Each row comes from the steps of one walk. Every step used is in the known rows, and no mark comes twice. Write the walk behind each row, first mark first.
In the rows, zero is written as 128.
Known rows:
S F V P Z: [186 156 154 114 100 176 139 140 148 150 119  93 132 134 164 114 141  91
 123 143 190 104 127 119 102 142  88 115 130 121 129  87 119 125 125 118]
C P Z F: [181 154 136 114  77 150 137 116 134 155  78 116 142 142 171  93 102  78
  60 173 163 125 133  88 105 152 102  94 133 165 153 124 155 126 113  97]
U S F C L Z: [178 115 111 149  85 166 105 150 111 126 115  66 121 125 101  89 147 125
 142 135 198 109 146  79 135 142  67 118 153 106 141 124 149 144  91 114]
S L: [169 139 132 117 110 158 151 111 164 136 152  94 117 135 122 111 105  89
  85 183 151 136 135 101 128 144  86 111 134 122 133 128 143 130 100 147]
C P Z F V U: [183 165 154  82  83 154 105 128 129 147  60 108 149 147 200 140 105  91
  73 155 168 144 118 112 108 176  93 112 131 150 158 126 141 128  87  72]
U V L Z F: [154 130 131 164  80 166 112 102 142 138 110 111 126 118 126  92 104 105
  44 171 152 134 176 125 118 161  80 115 146 129 185 165 163 153 136 125]
S L Z: [164 120 128 132 109 169 137 117 137 130 145 100  96 137 132 107 102  93
  81 178 150 152 148 108 147 148  66 141 146 104 150 130 159 132  91 162]
S P C L Z: [171 129 116 127  83 140  96 125 144 168  88  97 123 144 137  98 115 101
 110 139 173 141 122 120 147 151  70  90 143 113 164 124 143 152  66 127]
F V U S L: [177 150 149  71 107 171 113 117 142 104 144  68 126 144 152 167 115 108
  97 156 177 152 119 114 128 151  46 137 133 118 136 128 121 129  76 117]
U Z F C: [183 143  45 156  96 124 106 138 133 159 115  90 121 117 109  86 102 116
  92 156 163 143 158  77 108 189  90  86 140 122 143 147 181 137 110 111]
U C: [160 146  90 106  78 159 152 134 168 139 142  80 101 116  97  91 117 114
  95 163 187 137 136 111 123 166  67 100 135 122 148 205 129 139  90 157]
L S F C: [155 138 108 134  59 163 137 162 160 174 166  66 129 113  93 116 125 119
 143 172 200  95 143  83 124 155 109  58 156 127 120 134 139 137 117 100]
Z F C P V: [177 146  62 102 108 147 126 149 127 162  46  88 179 152 137 117 119  94
 119 166 157 128 126  64  94 152 127  73 136 150 159 149 131 160  95  77]
C L S F: [155 131 165 154  61 156 127 144 172 165 162  84 122 104 102 110 130 112
 115 165 200  84 142  96 137 123 111  84 153 147 115  99 130 150 113 107]
C L: [171 142 155 138 102 145 125 119 175 145 141  94 101 114 114  90 109  93
 103 151 174 132 129 115 133 133 105 100 138 123 129 133 123 146 105 128]
C P V U Z F: [191 144  43  95 116 104 110 155 152 163  48  94 153 146 179 126 110  94
  86 194 153 143 132  92  92 175  87 108 140 144 168 142 148 139  75 106]
C L S: [155 136 165 146  70 156 118 123 175 155 173  97  92  96  90 112 101 103
 106 153 188 127 133  99 156 114 108  83 141 136 118 122 128 151 107 114]
C L Z F V: [161 131 154 161 100 173  78 127 109 136  95 105 116 110 145 101  99 103
  67 111 168 132 145 106 154 145  82 147 153 124 149 114 158 172  95 105]
C P: [177 153 126  90  91 148 153 124 176 146 125  90 136 141 137  97 107  80
 116 193 160 125 130 116 110 151 103  81 137 161 136 147 127 133  99 136]
Z F V P C L: [184 173 152 114 108 156  83 129 137 165  84 117 132 145 141 116 126 114
 104  97 167 114 117 126 114 120 113  94 123 102 142  95 120 166  91  77]
S L Z F C: [164 128  91 158 108 167 115 127  93 139 102 100 123 144 120 108 105 114
  62 150 148 146 163  71 136 160  92 125 142  86 172 122 184 142  98 111]
L Z F V P: [169 153 121 128 113 173 101 139 118 126 106 111 118 130 153 110 103  97
  78 124 167 119 149 129 129 139  70 147 134 108 159 114 156 153 107 118]
F V L S P: [151 147 158 135  40 197 114  99 191 184 172  86 165  93 134 165  98  99
 110 156 192 136 137 107 153 129  96  70 140 166 146 115 137 153 138 109]
P C L Z F: [163 143 140 144  80 148  88 130 113 151  78 111 101 138 135  88 120 113
  82 116 168 129 132 112 137 147  80 102 149  96 147 139 155 152  81  96]
C P V: [174 150 101  76 107 150 148 133 166 150  85  86 156 148 144 109 119  70
 127 194 158 139 114  92 103 139 100  85 132 164 140 155 106 148  89 127]
P C L S: [156 152 170 124  57 155 108 118 170 175 154  91  94 118  92 116 127 115
 133 137 181 130 113 108 148 118 103  57 145 121 115 134 116 152  96  98]
V L Z: [163 131 148 147  76 186 130  98 154 136 147  91 101 110 131 109 100  96
 102 159 160 144 153 132 144 141  75 105 145 108 153 163 154 126 128 153]
S P C: [167 160  94  88  75 127 128 129 171 179 106  84 143 146 141 116 112  91
 117 163 179 128 105 125 111 173  69  49 129 142 147 154 143 136  83 124]
V L Z F C: [157 135 104 171  75 184 108 114 117 151 105  96 130 115 125 108 102 116
  89 140 160 141 164  94 133 155 103  94 147  95 175 156 175 141 128 103]
Z F: [162 156 112 125  91 136 138 130 153 140 120  95 127 124 139  98  92  92
  52 155 176 112 143 107 111 158  75  89 135 143 144 148 167 137 118 118]
F V U S P: [178 159 106  67  88 143 109 133 164 119 121  59 158 133 164 158  97  94
 100 146 206 145 112 125 117 169  35 105 127 149 155 144 133 134  70 111]
F C: [172 157 106 118  96 150 135 131 150 141 137  72 115 124  92 104 106 102
 128 165 181 142 132  97 106 167 102  69 142 115 134 168 137 131 101 123]
P Z F C L S: [153 141 154 172  57 169  95 124 116 169 115 113 108 103 102 112 106 120
  80 115 187 133 132  57 153 122 133  76 138 122 138  95 150 146 123  54]
L S F: [148 143 134 132  56 151 147 156 173 157 175  76 119 107 113 113 122 102
 109 183 202  87 143 104 124 147  85  72 155 146 117 122 139 135 123 122]
Z F C P V L: [173 148  89 126  86 168 123 119 143 177  52  97 194 139 142 136 120  96
 122 168 148 126 135  65  97 132 146  58 135 147 174 138 132 155 128  78]
L Z F: [156 140 105 146  90 150 125 134 123 130 110  99 107 125 147  91  88  90
  52 147 169 132 153 109 134 161  59 127 150 120 155 155 181 138 106 125]

Write each row's walk:
[183 169  96 132 104 155 125 132 112 145  93 112 123 138 140 103 110 104
  88 125 175 131 134  87 105 144 112  88 120  96 159 111 156 124 124  86]
V P Z F C
[171 117 120 152 105 166 101 130 121 140 116  86  91 118  93  86 115 116
 129 134 166 145 146  98 146 149 105 112 151  94 150 146 140 149  87 122]
F C L Z
[164 162 130 132  78 149 137 119 133 138 102 106 115 121 157  96  94  84
  41 142 176 130 134  91 114 160  76 102 137 137 140 135 165 121 129 107]
P Z F
[174 142 114 154 103 143 102 140 130 152  96  96 128 120 103  96 109 116
  89 125 173 123 140  77 123 152 123  81 139 113 148 117 148 156 104  82]
Z F C L
[157 129  79 156  89 185 109 126 113 155  70  88 145 122 127 129 117 109
  98 131 157 147 147  70 126 141 101  97 152 101 175 163 163 152 127  97]
P V L Z F C
[165 156 179 132  76 199 124  92 174 149 150  80 138 102 139 137 107  95
 122 150 170 142 133 127 126 137  99  94 139 139 134 153 119 140 137 131]
F V L
[169 169 119 108 100 172  91 140 103 148  86 110 116 149 153 117 118 111
 100 112 166 128 126 136 118 143  64 116 130  85 152 129 146 150  85 101]
L Z F V P C
[179 144  91 141  96 144  97 130 146 157 125  99 125 105 141 102 100 106
  72 143 168 139 151  96 121 184  57 122 138 146 133 128 176 147 104 124]
U Z F V
[181 148 155 119 110 178  82 129 129 144 101 105  99 141 134 107 132 115
 151 108 162 144 121 145 139 122  89 122 136  79 144 121 105 160  71 114]
F V P C L Z
[144 147 147 154  40 187  99 108 175 190 135  97 191 100 149 166  88 102
  62 137 189 120 148  97 149 132  96  72 138 175 161  94 164 163 139  86]
Z F V L S P
[166 133 146 129  90 155 100 121 130 150 103  99  83 132 118  89 125 106
 130 134 161 149 120 128 142 142  75 103 147  93 139 159 130 148  78 123]
P C L Z
[161 150  62  78 101 145 140 159 162 131  90  67 112 140 133 137 126 114
 106 167 188 157 112 110 107 170  63 111 135  99 166 215 106 140  59 136]
P V U C
[173 173 142  89  80 159  97 126 109 101  98  82 123 131 185 150 105 100
  58 117 200 144 112 102 116 165  35 128 128 141 138 137 150 121  95  80]
P Z F V U S
[156 145 103 116  55 145 136 130 182 169 169  82 139 112 121 126  92  84
  87 175 198 127 132 106 143 150  83  65 137 169 140 126 151 143 105 124]
L S P
[159 133 172 142  77 216 111  95 146 138 143  86 119 104 141 124 105 100
 116 142 166 155 145 129 145 146  75 122 148 119 142 156 137 145 128 142]
F V L Z
[166 137 144 136  36 187 136 124 177 199 147  84 172 115 113 134 137 121
 168 195 178  95 154  86 116 132 152  35 148 151 145 118 131 139 138  86]
V L S F C P
[181 179 117  80 102 139 138 131 166 148 125  99 107 152 126 107 124 103
 137 153 174 124 110 145 100 133  84  66 122  97 129 154 114 129  94 129]
V P C
[160 117 100 158  87 160 102 140 122 139  89 108 104 120 110  77 109 131
  51 124 177 127 157  99 154 156  69 144 139 105 179 160 165 159  80 129]
U C L Z F
[171 161 108  78  83 155 109 150 145 145  69  94 158 148 163 129 113 121
  80 159 181 136 130 114 109 184  85 111 130 139 185 176 128 148  59  93]
Z F V U C P
[159 143 156 140  82 168  64 130 108 151  72 105 115 131 146 103 124 116
  98  97 166 134 122 113 142 151  77 120 146 103 145 127 145 173  77  89]
P C L Z F V
[160 128 132 137 108 184 106 121 108 133 104 108 132 132 147 125 104 101
  43 139 152 144 152  95 149 155  67 160 142 119 154 102 176 156  99 123]
S L Z F V
[151 138  47  83  70 141 128 165 178 165 105  68 144 134 127 166 112 116
  97 169 207 147 116  93 134 160  64  86 136 132 175 180 118 150  60 111]
L S P V U C
[165 127 131 167  99 149 100 128 124 134 103 109 105 118 134  77  99 103
  52 132 169 129 151 108 150 143  85 138 143 114 158 115 172 155  97 115]
C L Z F
[175 184 129  96  98 157 102 136 135 151  95 104 135 150 146 128 124 108
 104 115 173 118 115 131 101 141  84  83 124 111 139 118 130 150  96  94]
Z F V P C
[175 142 135 106  97 163  98 141 161 134 107  76 107 121 118 132 124 138
 119 133 187 155 124 130 133 168  87 130 136 100 154 175  98 154  57 119]
F V U C L
[174 110 116 167  98 160 111 154 126 153 105  78 113 124 102  84 140 122
 142 146 179 110 151  97 129 161 107 113 159  94 151 123 144 150  91 119]
S F C L Z
[155 163 108 100  44 142 123 130 174 184 149  84 136 132 123 135 103  99
 112 163 194 126 114 114 133 147  75  36 140 149 135 145 142 140  90 110]
L S P C
[179 171  90  49  74 116 115 138 160 134 107  61 144 158 158 151 115 104
 112 158 201 139  99 133 103 170  27  64 128 128 150 165 133 117  61 103]
V U S P C
[155 137 127 170  72 156  93 137 138 169 132 103 123 102  82 114 106 127
  90 125 187 119 145  70 149 131 136  69 144 127 143 109 151 162 118  61]
Z F C L S
[173 142  92  87  76 162 156 131 170 149 122  90 133 139 118  92 120 109
 118 193 174 137 138 106 108 163  91  89 127 153 155 194 118 137  81 145]
U C P
[161 135  93 163  67 141  93 144 145 191 110 101 163 109 102 126  99 120
  79 126 194 116 145  64 151 138 131  57 141 148 168  81 166 169 103  61]
Z F C L S P
[148 131 137 144  56 168 118 129 176 152 164  98  91  98  73 103 113 131
 103 143 199 130 138  94 165 126  97  96 139 126 135 165 118 156  92 124]
U C L S
[177 158 136 105 116 151 138 112 159 127 126 120  97 140 122  81 114  86
  87 176 164 144 140 132  97 146  90 108 121 124 152 142 110 126 119 136]
U V P Z
[166 160  90 135  94 142 124 141 132 149 108  83 136 125 106 101 101 106
  86 142 175 120 140  90 106 171  99  75 141 119 150 148 165 141 109 100]
Z F C
[177 153 126 111  81 127 109 120 171 179  93  93 141 141 134 106 115 100
 117 144 175 128 108 117 122 149  87  58 134 133 148 126 130 152  72 118]
S P C L
[166 134 129 155  57 164 101 122 141 184 131  99 132 112 104 119 102 109
 113 133 197 146 127  63 158 135 125  65 139 139 148  89 140 144 106  81]
F C L S P Z
[186 148 120 103  84 167 136 116 129 156  99  97 131 141 130  93 112  90
 141 177 164 155 127  83 106 160 121  72 133 138 144 154 126 121 105 107]
F C P Z
[167 144 142 116  89 170 139 150 163 151 134  65 145 117 137 112 131  90
 120 161 192  98 133 116 108 166  74 102 153 142 118 122 129 144 111 131]
S F V
[166 135 101 147  77 133  85 132 123 177  58 114 142 144 156 100 106 103
  67 121 169 125 125 103 142 152  72  96 145 120 175 115 176 158  70  99]
S P C L Z F
[169 152 158 113  85 138 113 119 163 157 117  92 100 132 116 100 125 107
 130 139 170 132 107 122 124 140  97  74 138 113 121 143 108 144  89 116]
P C L
[186 148  72  62 116 136 124 157 146 148  63  74 155 159 143 148 121 102
 159 188 166 155 109  98  85 164 123  74 140 120 161 178 100 137  65  85]
F C P V U
[177 139 148 156 126 169  84 135 119 130  92 122 118 126 148 100 107 105
  76 110 163 125 149 120 144 117  98 151 131 101 160  83 141 168 101 110]
C L Z F V P
[175 146 131 161  90 155 101 118 110 150  80 112 117 123 120  93 109 109
  75 108 174 136 135  63 125 151 123  94 136 118 149 105 150 141 112  71]
P Z F C L
[157 148 124 140  93 178 100 132 115 130 110  98 121 119 149 105  95  95
  64 130 171 132 147 112 135 165  56 138 147 128 146 145 172 156  99 117]
L Z F V
